Each row was made from one small tree. Brackets hold a mark, then the marks that hang from it, in alphabetical order. Every link used is in the known rows. Write each row's tree.
Known rows
{H {J A {L B Z} M} W}: [ 1.54 -1.23  2.29 -1.35  1.91 -4.80 -4.27 -2.55  1.23  0.00  3.08  3.89
  0.25 -6.55  0.03 -2.19 -1.58  0.62 -0.09  3.37  3.06  2.46 -0.03  1.43
 -0.24 -1.12  4.05]
{T A {M {J {H W} L}}}: [ 1.03  1.94  1.05 -2.57  1.54 -5.78 -1.33  1.17  0.95 -2.79  2.26  3.83
  3.03 -1.61 -4.49  0.89  0.52  0.87 -0.92  4.16  3.98 -2.27  0.33 -2.03
 -2.12 -3.49 -1.82]
{T {M {J A {H W} {L B}}}}: [-0.39  1.57  1.53 -1.23  0.01 -5.29 -4.18  0.35  0.41 -2.25  3.09  3.75
  1.32 -3.77 -2.23 -0.94  1.07  2.49 -1.28  3.34  2.40 -0.68  0.18  0.19
 -2.38 -3.33 -0.51]
{L B {Z {H {J A M}}}}: [ 1.93 -2.68  1.89  0.61  0.28 -0.58 -3.26 -0.94  2.63 -1.59  5.64  1.51
  1.02 -6.93  0.63 -2.07 -1.97  1.99 -1.70  2.36  2.44  0.03  0.32  3.52
 -2.15  1.23  4.29]
{L J}: [ 2.16 -0.28  2.85 -0.50 -1.39 -2.26 -2.46  2.40  5.06 -2.01  7.29 -3.89
  2.32 -2.47 -2.94 -1.78  2.47  3.00 -1.42  0.13  2.84 -2.89  1.51  2.91
 -5.17  1.34  0.42]
{M {J L}}: [ 1.35 -0.86  2.01 -1.53 -0.73 -5.32 -1.74  1.45  3.12 -1.76  4.01 -1.81
  2.56 -2.88 -4.51 -0.07  3.55  3.09 -0.60  0.68  3.26 -2.00  1.89  1.88
 -3.84 -0.05  0.44]
{T A}: [ 3.49 -1.01  0.42 -1.84 -0.15 -1.86  0.73  0.95  3.89 -2.22  5.77  0.08
  3.30 -2.15 -4.19  1.03  1.58  1.96 -0.44  0.17  4.66 -4.05  0.15  2.40
 -3.18  1.38  0.72]
{W {H J}}: [ 3.54 -1.23  2.47 -0.94 -2.06 -3.50 -2.32  1.01  2.95 -1.09  3.38 -0.59
  3.11 -4.29 -3.72 -3.75  1.08  2.78  0.31  1.76  3.30 -1.99  1.75  3.29
 -2.44 -0.14  2.18]
{T A M}: [ 2.79  0.16 -0.26 -1.19  0.47 -1.44 -0.35  1.23  3.83 -3.13  4.86  1.07
  3.77 -1.78 -4.53  0.96  1.02  1.92 -1.80  0.92  5.22 -3.49 -0.49  0.60
 -3.75 -0.37 -0.09]
{L B J Z}: [ 1.87 -0.38  3.23 -0.56 -3.11 -1.21 -3.76  1.72  4.50 -2.14  7.13 -2.97
  1.56 -2.48  0.37 -2.28 -0.16  2.67 -1.20  0.80  2.55 -2.04  0.62  4.08
 -4.93  2.28  0.69]
{Z {L B {J {A M} H}}}: [-0.97 -0.48  1.93 -1.66 -4.06 -3.17 -3.04  3.58  2.74  0.03  7.72  0.87
  0.71 -3.25 -0.17 -1.41  0.06  1.54 -1.79  1.16 -0.34 -4.69  2.00  6.89
 -2.47 -0.81 -1.04]
{J {L B {Z H}} M}: [ 0.55 -3.39  1.65 -1.00 -1.82 -4.15 -3.73  1.22  2.83 -0.60  2.51  0.34
  0.04 -5.73  0.00 -2.52 -0.40  2.42 -3.00 -0.36  4.82  0.42  0.74  3.82
 -3.57  0.42  5.01]
{M {J L} {T A}}: [ 0.23  0.46  1.31 -3.44  0.69 -5.73 -1.50  1.42  2.26 -2.69  3.87  1.81
  2.72 -1.90 -5.37  0.03  2.18  2.51  0.21  4.98  3.62 -2.97  2.64 -0.36
 -2.88 -0.19 -1.61]
{M {J A}}: [ 2.50 -0.22  0.76 -0.73  0.45 -1.66 -1.48 -0.02  2.81 -2.23  7.11 -0.23
  3.24 -3.37 -4.04  0.77  2.56  3.82 -0.27  0.90  2.14 -2.76  0.96  2.41
 -2.56  0.81  0.15]
{H {J A {L B}} W}: [ 2.03 -0.44  3.33 -0.40  1.50 -4.78 -3.63 -2.29  1.74 -0.32  3.96  2.39
  0.37 -5.88 -1.60 -2.27  1.24  0.81  0.24  3.37  1.67  0.45  0.35  1.92
 -2.00 -0.86  3.26]
{H J}: [ 2.69 -1.75  2.47 -0.55  0.30 -2.91 -1.22  0.22  4.70 -1.52  5.54 -1.74
  3.23 -4.20 -3.31 -1.41  2.00  2.22  0.48  2.09  2.89 -1.96  1.16  1.72
 -3.19  0.31  1.59]
{H {J {L B}}}: [ 1.09 -1.90  2.83 -0.50 -1.73 -5.64 -2.85  0.40  2.81 -1.06  3.22 -1.26
  0.96 -4.72 -2.41 -1.96  2.09  1.53 -0.09  2.34  2.44 -0.70  1.67  2.87
 -2.86  0.27  2.42]
{H {J A L {M T}} W}: [ 0.18 -0.50  2.04 -2.55  3.82 -6.37 -4.10 -1.58  1.64  0.02  2.99  4.54
  1.00 -6.70 -2.92 -2.72  0.42  1.77  0.38  5.62  3.06  1.63  1.58 -0.83
 -0.86 -2.48  2.92]
{A {M {J {L B Z}} T}}: [-1.92 -1.11  2.04 -2.57 -2.47 -7.11 -4.28  3.07  3.44 -1.57  3.86  0.31
  1.57 -3.08 -2.73 -2.40 -0.52  2.64 -0.30  3.59  2.19 -2.86  3.10  2.36
 -2.94 -0.40  0.38]
{T {M {J A {H W}}}}: [ 1.24  1.72  1.10 -1.17  1.97 -2.89 -2.61  0.23  1.88 -2.46  5.06  3.34
  3.37 -3.40 -3.07 -0.38  0.99  3.27 -0.68  3.26  2.53 -1.71 -0.35 -0.51
 -2.62 -3.15 -1.05]
{A {M {J L} T}}: [-1.58 -0.95  1.65 -2.48 -1.28 -7.91 -3.21  3.58  3.97 -1.15  3.89 -0.62
  2.10 -2.90 -5.02 -2.02  1.50  2.98 -0.26  2.98  2.45 -3.64  3.87  1.45
 -3.14 -1.25  0.26]
{J H L}: [ 0.34 -1.16  1.56 -3.10 -3.35 -6.33 -1.49  2.18  2.91 -0.72  1.92  0.99
  2.13 -3.74 -2.32 -1.47  2.68  3.45 -0.82 -0.89  5.03 -1.82  0.70  4.00
 -3.08 -1.59  1.49]

Which tree is each row?
[-1.35 -0.03  1.18 -5.21  0.63 -6.21 -3.93 -0.49  1.00  0.03  1.50  7.91
  1.38 -5.88  0.03 -2.52 -1.25  3.57 -0.38  3.04  5.17  1.62 -0.33  1.38
 -0.30 -3.24  2.08] -> {J A {H W} {L Z} {M T}}
[ 2.03  1.13  0.72 -1.80  0.22 -3.19 -0.99  0.91  2.14 -3.72  2.84  2.01
  3.90 -1.34 -4.23  1.91  0.17  1.25 -1.94  2.29  4.97 -2.30 -0.03  0.02
 -2.51 -0.91 -0.85] -> {T A {M {J {L Z}}}}
[ 0.67  0.18  3.10 -2.64  0.14 -7.04 -2.27  1.06  2.06 -0.68  3.04  1.34
  2.21 -3.14 -3.35 -1.39  2.22  2.48  0.43  2.74  2.93 -1.47  1.21  0.50
 -2.99 -2.56 -0.17] -> {M {J {H W} L}}
[ 0.93 -1.99  4.07  1.59  1.53 -4.78 -3.76 -0.40  2.61 -0.41  4.20  1.74
 -0.29 -7.00 -2.18 -3.32 -0.43  0.35 -1.86  2.72  0.78 -1.54  1.65  2.93
 -2.74 -1.33  5.25] -> {Z {H {J {A M} {L B}} W}}
[ 0.24  1.37  1.97 -4.65  1.09 -4.08 -3.06  1.77  2.68 -1.43  5.08  3.87
  2.19 -2.62 -0.42 -2.33 -2.82  1.78 -0.01  5.57  4.28 -1.06  0.95 -0.53
 -1.85 -1.43 -1.28] -> {L {J {H W} {M {T A}}} Z}
[ 1.17  0.32  2.07  0.43  0.51 -1.49 -2.90  0.07  2.56 -3.42  3.60  1.83
  2.91 -4.36 -2.86 -0.03  0.83  3.24 -3.27  1.00  3.37 -0.99 -0.09  1.99
 -3.58 -1.37  1.82] -> {T {M {J A {L {Z H}}}}}
[ 1.09  0.10  1.43 -3.29 -0.22 -6.32 -0.66  1.86  2.17 -1.32  3.08  3.50
  2.89 -1.89 -3.46  0.43 -2.06 -0.11 -0.14  2.50  3.58 -3.62  1.23  1.54
 -0.56 -1.79 -0.16] -> {T {A {M {J {H W} {L Z}}}}}
[-2.28 -0.40  0.84 -4.43  0.17 -7.83 -5.17  0.32 -0.22  0.17  2.17  6.67
 -0.87 -6.10 -0.36 -3.43 -0.29  3.18 -0.32  4.19  3.73  1.01  1.03  0.99
 -0.76 -3.11  1.93] -> {J A {H W} {L B} {M T}}
[ 0.73  0.23  2.20 -2.81 -0.45 -5.46 -2.12 -0.50  1.51 -0.35  2.58  4.73
  1.53 -5.04 -1.74 -1.38  1.79  2.95 -0.76  0.12  4.08 -0.62 -0.67  3.61
 -1.90 -2.58  2.31] -> {J A {H W} L}
[ 0.76 -1.23  1.30 -0.82 -1.52 -3.60 -4.41  3.00  3.27 -1.32  7.28 -3.47
 -0.24 -3.24 -1.21 -2.41  0.73  2.23 -1.60  1.17  2.57 -1.48  2.37  2.04
 -3.57  1.60  0.92] -> {L B {J M}}
[ 2.47 -2.82  3.02  0.33 -2.09 -0.04 -2.55  0.41  4.73 -1.97  5.73 -1.06
  1.93 -4.60  0.24 -2.72 -0.26  3.35 -1.81  0.13  3.19 -2.01 -0.31  4.78
 -5.72  1.61  3.66] -> {L B {Z H}}
[ 0.25 -0.39  1.28 -3.69 -0.04 -2.51 -1.65  3.03  3.77 -0.51  7.18  0.69
  2.10 -2.11 -2.69 -0.88  0.89  1.64 -1.25  3.68  2.43 -3.42  2.57  1.74
 -3.65 -0.31 -1.97] -> {Z {L {J {M {T A}}}}}
[ 0.65 -0.28  2.52 -2.26 -3.20 -5.62 -4.06  1.29  1.72 -1.19  1.21  3.74
  2.29 -5.64 -2.88 -4.17 -1.46  2.56 -0.59  2.57  3.25 -1.40  2.19  5.14
 -0.03 -1.27  3.12] -> {W {H {J {A {M T}} {L Z}}}}
[ 0.52  1.92  1.99 -2.08  0.62 -3.97 -3.05 -0.29  1.31 -2.42  2.53  4.85
  3.22 -3.56 -1.78 -0.31  0.09  2.80 -1.45  2.53  3.57 -0.22 -0.88  0.52
 -2.05 -3.53 -0.14] -> {T {M {J A {H W} {L Z}}}}
[-2.02  0.58  0.46 -2.85 -1.52 -4.53 -5.30  2.89  0.84 -1.57  6.64  2.07
 -0.53 -4.51 -0.13 -2.78 -0.37  3.51 -1.12  4.37  2.16 -1.35  2.56  1.94
 -1.39 -0.34 -0.71] -> {L B {J A H {M T}}}
[ 2.49 -1.15  2.94 -1.16 -2.95 -5.48 -2.75  1.24  2.14 -0.90  1.27 -0.28
  2.25 -4.63 -3.85 -3.80  1.70  2.28 -0.38  1.21  3.80 -1.04  2.10  3.79
 -2.14 -0.83  2.76] -> {W {H {J L}}}
[ 1.16 -1.95  4.41  0.69 -1.86 -0.30 -2.89  2.60  4.75 -0.59  8.18 -2.84
  0.72 -3.63 -0.70 -3.20  1.88  2.03 -2.98  1.33 -0.32 -3.96  2.24  5.40
 -7.20  0.65  1.00] -> {Z H {L B J}}
[-2.83 -0.55  1.46 -3.54 -2.41 -9.06 -2.88  4.24  2.92 -1.16  3.03  1.21
  2.13 -3.19 -4.24 -2.15  0.83  3.12 -0.11  3.69  2.44 -3.68  3.77  1.67
 -1.96 -2.45 -0.82] -> {A {M {J H L} T}}
[ 0.72 -0.47  1.16 -2.05 -0.31 -4.58 -1.76  1.25  2.98 -0.17  5.21  3.76
  1.99 -4.43 -2.03 -1.61 -0.47  2.41 -0.47  0.16  2.66 -3.39  0.10  3.59
 -1.10 -2.19  2.15] -> {J {A M} {H W}}
[ 0.21  0.34  4.04 -1.78  2.39 -3.29 -3.69 -1.21  2.47 -2.18  4.08  4.13
  2.29 -5.12 -2.35 -2.38  0.59  3.74 -0.75  4.75  2.13 -0.61  1.06  1.02
 -3.93 -1.35  1.52] -> {M {J A {L {Z {H W}}}} T}
[ 0.49  0.27  1.12 -2.26  1.24 -2.54 -2.62  0.35  2.97 -2.55  6.91  1.43
  3.26 -3.62 -4.11 -0.77  2.43  5.00  0.39  4.11  1.93 -2.64  1.78  0.77
 -2.92  0.26 -1.02] -> {M {J A} T}
[-0.58 -1.92 -0.13 -3.84 -2.27 -7.41 -2.16  2.84  1.92  0.20  1.48  1.59
  1.16 -4.58 -2.14 -1.41  1.50  2.99 -1.35 -0.50  5.79 -0.36  1.34  2.59
 -1.25 -1.94  2.08] -> {J H L M}
[-1.61 -0.47  0.67 -5.19  0.33 -8.88 -3.61  1.45  0.20 -0.08  1.43  5.77
 -0.31 -4.16 -1.63 -2.71 -0.80  1.47  0.11  5.57  4.62 -0.32  1.59 -0.98
 -1.27 -2.74  0.33] -> {J {H W} {L B} {M {T A}}}
[ 1.11 -0.77 -0.17 -3.02  1.58 -4.05 -2.04 -0.01  1.57  0.17  4.78  4.56
  1.56 -5.37 -1.24 -1.35 -0.19  3.07 -0.36  0.96  4.38 -0.36 -0.40  1.58
 -0.55 -2.11  2.11] -> {J A {H W} M}
[ 0.58 -0.92  0.95 -2.94 -1.61 -7.15 -4.05  1.73 -0.17 -1.16  0.97  2.85
  0.45 -4.77 -3.31 -3.95 -0.85  1.31 -0.10  5.37  3.84 -0.69  3.29  1.23
 -0.24 -0.77  1.63] -> {W {H {J {L B} {M {T A}}}}}
[ 3.80 -2.04  4.27 -0.16  1.19 -0.13 -1.69 -0.58  5.71 -1.11  5.35  0.42
  3.23 -4.61 -1.06 -3.02 -0.05  3.06 -1.28  0.28  4.00 -1.55 -1.11  2.77
 -5.97  0.07  4.06] -> {L {Z {H W}}}
